Each row was made from one small tree. The marks that hang from a mark follow it in brackets, in alphabetical order. Every link used is in the known rows. Write each row's tree.
Known rows
falom{gegolup{vapa{tanu}} rima}: [-20   4 -21   0 -14   9  -7 -41  -1 -18  11   5   3  -1   6   5  27   0
   4   0  31 -22  -8  -3  11   8  -3  -1  -3  -7   2  15 -13  21  12 -32
 -14  11 -18  -3 -47  -8  13  19   3 -41   5 -12   1 -15  50 -20  -5 -17
 -18   5   2  16]
rima{falom{gegolup}}: [-14   0 -23   3 -25   1 -11  -4   6  -3   6 -10  23   9  -9  -1  11  23
   1   6  16 -16  -1  -2   6   4  12  -4  -5   7   4  -5  -2  10  -4 -23
  -1  -7 -21   9 -24   8  -5   2  -4 -21   6  -8   6 -21  25 -14  -3   2
 -16   1  -7  14]
bufim{vapa{tanu{gegolup}}}: [-20  14 -10   8  -6   7   4   6   4 -14  14  -9  11  -9  10   4  17   7
  -8  -9  12 -17   4  -1  -6  16 -15   4   3   2  29  16  -5   5  -8   1
  -5 -19  -4  22 -18  -6   1  19   2  -7   5   8  -2 -19  35   4  -3 -13
  -7 -24  -7   5]
tabop{vuse{falom{gegolup{vapa{bufim tanu}} rima}}}: [-21  -4 -20  15 -13  -2 -18 -29   8 -25   6 -20  -1 -17   5  15  19  -2
  -3   5  42 -15   3  13  24   2  -9  13 -20 -23   4   3   1  28   8 -12
 -30  26 -24 -20 -60  10  18  20  22 -37  13   3 -11 -24  43 -12 -13 -12
 -24  -6   8  12]
tabop{vuse{falom{rima}}}: [  5  -2 -32  21 -18 -17 -16  -5  22 -24   0 -12  -1 -17  -9   8   6  15
   4   3  26   0   2  17  10  -4  -1   0   0  -5  -8   0   6  19  -5 -14
 -14   5  -8 -19 -35  17   3  11  12  -9  13  14   2 -26  15  -8 -13   7
 -10  -1   5  10]
tabop{vuse{falom{gegolup{vapa} rima}}}: [  2  -1 -33  10 -22 -10 -18 -21  16 -25  -2 -15  -1 -10  -5   6  22   7
  -2   0  36   2  -1  15  12  -6   5   5 -14 -12  -6   1   7  24   6 -17
 -20   8 -21 -35 -46   7  12  18  16 -33  26  -5   9 -31  20  -7 -13   2
 -19   0   2  17]
tanu{gegolup{falom{rima} vapa{bezev bufim}}}: [-30  12  -5 -13  -3   8 -24 -31 -10 -16  30 -22  16 -11  20  13  22   4
 -14   7  31 -21  10  17   5  13   8  -7 -39  -7   9  22  16  26  24  -9
 -25   7 -37  17 -54  -2  -2  15  13 -46  15   7 -16 -36  39   9  14 -18
 -13  -5  -1  22]
tabop{vuse{falom{gegolup{vapa{bezev bufim tanu}} rima}}}: [-27 -10 -17  21 -15   2 -23 -36   4 -29  12 -18   7 -20   3  17  18   1
  -9   6  37 -14   6  14  25   6 -12  10 -25 -30   9  -1   3  31  10  -7
 -38  32 -28 -16 -68  15  25  12  25 -36  10   7 -17 -19  45 -13  -7 -17
 -20  -4   5  13]
gegolup{falom vapa{bezev}}: [-14  23  -6   2 -15  13 -18 -14  -9 -16  22 -34   7 -15   6  21   7  -2
 -23  13  14 -12   8  19  -1  17   5  -3 -25  -3  -3  21  10  12  14  -4
 -22  -9 -24  18 -38   1   2  28  18 -27  -1  -1  -4 -20  27  26   8  13
 -11 -11   0  23]
bezev{vapa{gegolup{falom} tanu}}: [-25  20  -9   0 -27  12 -11  -5  -9 -11  32 -11   9 -10  13  15   6   1
 -19  -7  11 -13  -1  -2  13  25   7   3 -16 -15  -1  23 -20  14  -1 -17
 -26 -10 -17  12 -43   0   8  20  26 -34  13   6 -14 -19  48   2  -6 -24
  -9 -23  -7   9]
bezev{vapa{bufim}}: [-14   4  -4  18  -6  -7  -9  12  14 -21  15  -4  -3 -14  -1   0   4   7
   2  -1  12 -30   7   6  28  18   7   6 -13  -5   2   9  -9   4   5   0
 -13  -7 -15  16 -17  -5   1   8  10 -20  11  25 -22 -15  35  -2 -13 -16
  -2 -17  -1  10]
bezev{vapa{bufim tanu{gegolup{falom}}}}: [-35  21   0   1 -12  11  -8   4  -6 -12  32 -11  12 -11  17   8   7   3
 -20  -3  17 -28   2   7  17  25   4   9 -30 -14   6  20  -8  15   8  -5
 -25  -2 -19  23 -41   0   6  15  28 -30  17  24 -26 -23  48  11  -5 -25
 -13 -26 -10  11]
gegolup{falom{rima} vapa{bezev bufim tanu}}: [-46  14  -3   6 -12  17 -23 -44 -20 -14  32 -28   7 -26  18  32  12 -13
 -12  16  33 -37   7  12  26  20 -10   3 -30 -15   4  21   4  27  24 -11
 -34  16 -33  30 -62   1  20  22  20 -43 -13   7 -25 -14  59   6   8 -15
 -13  -5   7  25]
gegolup{falom vapa{bezev tanu}}: [-29  22  -2   7 -17  24 -15 -26 -21  -9  25 -35   8 -18  12  30   1  -9
 -31  13  13 -15   4  14   6  26  -6   2 -27 -13   1  28   0  13  10  -2
 -27  -4 -22  26 -46   0  12  34  25 -26 -13   0 -11 -15  46  22   9   5
 -13 -15  -1  18]
gegolup{vapa{bufim tanu}}: [-34   3   8  18   0  10  -6 -10   1 -18  20 -25  -8 -12  10  18   5 -15
  -5  10  20 -31   1   6  20  20 -10   9 -13  -8   5  24  -5   8   3   6
 -27   6 -25  29 -27  -6  12  26  14 -23 -14   3 -21 -14  48  11  -4 -10
  -6 -19   5   7]
vuse{falom}: [  8  -2 -13  15 -15  -8  -2  14   7 -21  13 -20   5 -16  -8   9   0  11
  -2   3  16   0   5  17   8  -2   5   1   2  11   8   8   2  14 -11   0
 -13  -4 -12   6 -14   5  -1   0   4 -12   7   8   5 -17  15  11  -3   8
  -1  -2   3  12]
vuse{falom{gegolup{vapa{bufim tanu}} rima}}: [-22  -5 -11   5 -16   6  -9 -34  -7 -28  17 -16   2 -19   9  17  29  -7
   1   3  40 -26   3   9  25  -3  -1   9 -12  -6  12   7   0  31   9 -20
 -28  29 -28  -6 -51  -5  20   9  15 -52   7  -4  -6 -16  49  -8  -5 -21
 -15   5   6  19]
bezev{vapa{bufim tanu{gegolup{falom{rima}}}}}: [-33  21  -7   0 -10   1 -10 -10  -1 -12  34  -1   8 -15  17   8  12   2
 -10  -6  24 -34   6   7  22  21   4   8 -28 -13   1  19  -5  21  14 -20
 -22   3 -19  20 -48  -4   7  13  22 -36  13  24 -24 -24  50   1  -2 -33
 -17 -17  -6  17]

Write each row's tree
[-37  15  -2   1 -21  11 -16  -7  -8 -18  37 -16   9 -15  22  18   5  -2
 -14   0  16 -29   0   1  21  26  10  11 -26 -19   9  20 -19  20   4  -7
 -37   5 -24  22 -49   0  13  17  22 -41  10  14 -31 -19  59   0  -5 -36
 -12 -25  -2  10] -> bezev{vapa{bufim gegolup{falom} tanu}}
[-54   2  -5   2 -19  15 -24 -43 -22 -20  46 -19  32 -23  23  30   8   3
  -9   7  30 -31   0   7  22  26  -5  -5 -20 -21  22  18 -18  34   9 -11
 -43  34 -27  28 -73  13  10   6   9 -43  -4  11 -38  -8  69 -23  11 -40
 -13  -6   8  16] -> vapa{bezev bufim gegolup{falom{rima}} tanu}
[-11  22 -18  -6 -28  -5 -17  -8  -1 -16  28   0   8 -11   9   8  17  12
  -3 -11  17 -14  -2   3   8  13  18  -3 -16  -5  -5  16 -14  19   8 -29
 -15 -10 -18   3 -43  -1   2  11  16 -42  24  10  -8 -27  35  -6 -10 -25
 -10  -9  -1  17] -> bezev{vapa{gegolup{falom{rima}}}}
[-35  15  -6   5 -20  20 -14 -15 -16 -16  30 -24  23 -19  18  30  17   4
 -19  -2  14 -18   5   5  -4  20  -9  -1  -9 -12  32  16 -14  11  -1   2
 -24  -6 -13  26 -47   3   9  19  10 -23   0   4 -15  -9  50  -3   5 -22
 -10 -27   1  13] -> bufim{vapa{bezev gegolup{falom} tanu}}
[-26  -8 -10   2  -1   3 -21 -47  -1 -28  13  -4  15 -13   5   4  27   4
   6   6  32 -30   6  10  22  10   5  -4 -13  -6  14   2  -6  24  20 -17
 -22  25 -28   6 -52  -3   9   0   2 -44   9  -1 -17 -15  48 -28   4 -27
 -14   8   8  21] -> falom{gegolup{vapa{bezev bufim}} rima}
[-31  12  -6  -2  -9   4 -25 -33 -10 -17  25 -27   7 -26  14  24  15  -6
 -10  16  32 -29   7  20  20  14   2  -1 -31  -7   3  20   9  25  29 -12
 -27  10 -33  20 -51   2   9  16  16 -40   0   8 -21 -21  41   5   8 -11
 -13  -2   4  28] -> gegolup{falom{rima} vapa{bezev bufim}}
[ -9   1 -22  -5 -11  -5 -11 -37   8 -20   7   1   3  -2   2  -2  31   7
   9  -2  28 -19  -3  -1   9   1   7  -1  -5   3  -1  12 -10  18  13 -31
  -9   7 -20  -7 -39  -9   3  12   1 -40  13 -14   7 -18  35 -20  -6 -10
 -14  12   5  19] -> falom{gegolup{vapa} rima}
[-13  24 -21 -10 -14  -2 -15 -21  -1  -9  20 -20  -7 -10  11  21  20  -2
  -8   9  29 -19  -1  13   5   5   6  -2 -15   5 -10  26   6  21  19 -27
 -10 -10 -23   8 -34  -6   3  31   8 -35   5  -5   6 -29  27  15  -1   8
 -15   0   1  29] -> gegolup{falom{rima} vapa}
[-27  17 -23  -6 -18   4  -7 -17  -6  -9  29  -9  19   0  16  15   9  12
 -12  -3  23 -17  -3   5   1  18  -5  -4  -9  -2   4  26  -5  26   1 -24
 -16   2 -12  17 -47   5   1  19   5 -25   4   4   1 -19  40  -1   3  -7
 -19  -4  -3  14] -> vapa{tanu{gegolup{falom{rima}}}}
[-45   8   5   6  -7  19 -14 -18 -20 -16  40 -23  30 -14  14  18  -2  10
 -21  11  19 -28  10  15  12  28  -7   0 -28 -17  18  17   0  23   5  11
 -38  19 -24  32 -58  10   2   7  10 -27  -3  18 -30 -11  54   0  15 -22
 -12 -15   0  14] -> vapa{bezev bufim tanu{gegolup{falom}}}
[  3 -10 -36  12 -17 -17 -14 -16  20 -27   1 -10   5  -7  -8   2  10  18
   9  -2  33   0   2  16  13  -7   7   5  -3  -8  -1  -4   4  25  -2 -20
 -13  14 -11 -31 -47  16   2   4   9 -17  24   3   5 -22  19 -23 -14   1
 -20   5   5  11] -> tabop{vuse{falom{gegolup rima}}}
[-15  10 -28 -15 -23  -3 -21 -23  -4 -16  30 -11  17  -5  13  18  13  12
   1  -4  23 -12  -6   5  -1  11  15 -10  -7   3   4  18 -11  24   0 -26
 -18   3 -17   6 -46   5  -5  14  -2 -33  14  -4  -1 -21  33 -13   0 -13
 -10   3   4  17] -> vapa{gegolup{falom{rima}}}
[-26  12 -13  -4 -17  -2 -23 -13   2 -22  31  -6   6 -19  17  11  16   9
  -1  -6  25 -27   1   4  22  16  18   3 -21 -11   6  13 -11  23  13 -20
 -25   3 -29  11 -46   0   3   8  16 -47  19  16 -23 -24  42 -11  -8 -36
 -11 -10   1  21] -> bezev{vapa{bufim gegolup{falom{rima}}}}
[-18   5  -3   4   2   3  -9  -2   3 -21  20 -21   4  -2  15  -1  15  -1
  -7   5  16 -16   0   5  -1  15   1   1 -22   1   6  22  11   9   9   9
 -24  -3 -28  13 -22  -8  -6  18   6 -30  14   7 -12 -33  28  14   4 -10
  -7 -12   2   8] -> tanu{gegolup{vapa{bufim}}}
[-44  15   8   9 -11  21 -17 -22 -17 -15  34 -38   8 -21  17  33   1 -12
 -25  16  18 -30   8  14  18  27  -6   5 -36 -19   9  24   2  17  15   4
 -36   8 -32  33 -52   1  14  27  23 -32 -14   7 -29 -12  54  15  12  -8
 -13 -19   1  17] -> gegolup{falom vapa{bezev bufim tanu}}
[-49   6 -10  -4 -18   5 -20 -33 -12 -15  40 -18  16 -14  27  27   8   0
  -3   4  33 -33  -6   2  17  22  -1   1 -14 -13  16  23 -21  35   4 -17
 -38  23 -29  22 -63   8   7  13   7 -41  -2   3 -24 -15  61 -18   3 -36
 -14  -7   4  12] -> vapa{bufim gegolup{falom{rima}} tanu}
[-26  -2   8  20   3   9 -16 -11   0 -25  12 -24   2 -18   2  11   6  -7
  -7  14  14 -24   9  11  16  18  -5   2 -20  -7   8  13  -2   5   9  13
 -29   6 -29  23 -29  -3   5  10  13 -22  -6  10 -26 -14  37   8   4  -7
   0 -14   7   9] -> gegolup{vapa{bezev bufim}}
[-33  20 -14  -2 -14  11  -8 -17 -11 -15  28 -10  18 -19  15  18  22  11
 -14  -5  22 -26  14  10  -4  18 -14  -5  -9  -4  29  14   3  17   9 -11
 -14  -7 -10  23 -47   1   8  14   5 -22   1   8 -10 -14  44  -4   6 -18
 -14 -16  -6  19] -> bufim{vapa{bezev tanu{gegolup{falom{rima}}}}}
[-27   3  -9  -1 -16   6 -14 -17   4  -5  10 -23  14   5   0   7  19   2
  -4  11  23 -24  -1  -2  12   6   8   6 -24   3   7   1   8  12  10 -15
 -13  -1 -38  11 -27  -1   6  13   5 -38   3 -10  -6 -30  35  -5   2  -6
 -18  -4  -6  19] -> rima{falom{gegolup{vapa{bufim}}}}
[-39   5  -7   2 -17  13 -11 -19  -5  -5  20 -22  14   2   5  12  18  -3
 -10  11  25 -30  -5  -6  19  13   0   8 -24  -5   8   4   2  13   7 -15
 -20   4 -35  20 -33   1  15  15  11 -38  -6  -8  -8 -23  48  -6   3 -12
 -21  -9  -7  12] -> rima{falom{gegolup{vapa{bufim tanu}}}}
[ -8  -7 -24   8 -14 -10 -21 -23  15 -27   1 -22  -3 -17   3  11  23   6
   1   1  41  -8   0  14  22  -4   6  10 -19 -13   3  -3   9  27  10 -11
 -24  17 -29 -26 -50   9  11  14  19 -35  25   1  -5 -30  28 -10 -13  -8
 -21  -1   5  17] -> tabop{vuse{falom{gegolup{vapa{bufim}} rima}}}
[-33  -4  -5   2 -16  13 -14 -24  -4 -10  12 -22  23  -3   1   9  18   6
  -8  13  18 -25   4   3  15  10   6   3 -29  -7  12  -2   9  13  10  -9
 -20   4 -39  16 -37   4   9   6  10 -39  -1  -5 -10 -21  38  -6   7 -12
 -16  -4  -5  18] -> rima{falom{gegolup{vapa{bezev bufim}}}}
[-33   5 -16  -8 -16  -9 -27 -25  -3 -20  38 -19  16 -11  21  20  14   9
   7   5  35 -27  -4   4  14  12  13   0 -14  -2  14  18 -10  32  12 -13
 -30  19 -29  13 -53   2  -4   6  -2 -39  12   1 -18 -19  44 -15   0 -26
  -9   2   5  16] -> vapa{bufim gegolup{falom{rima}}}
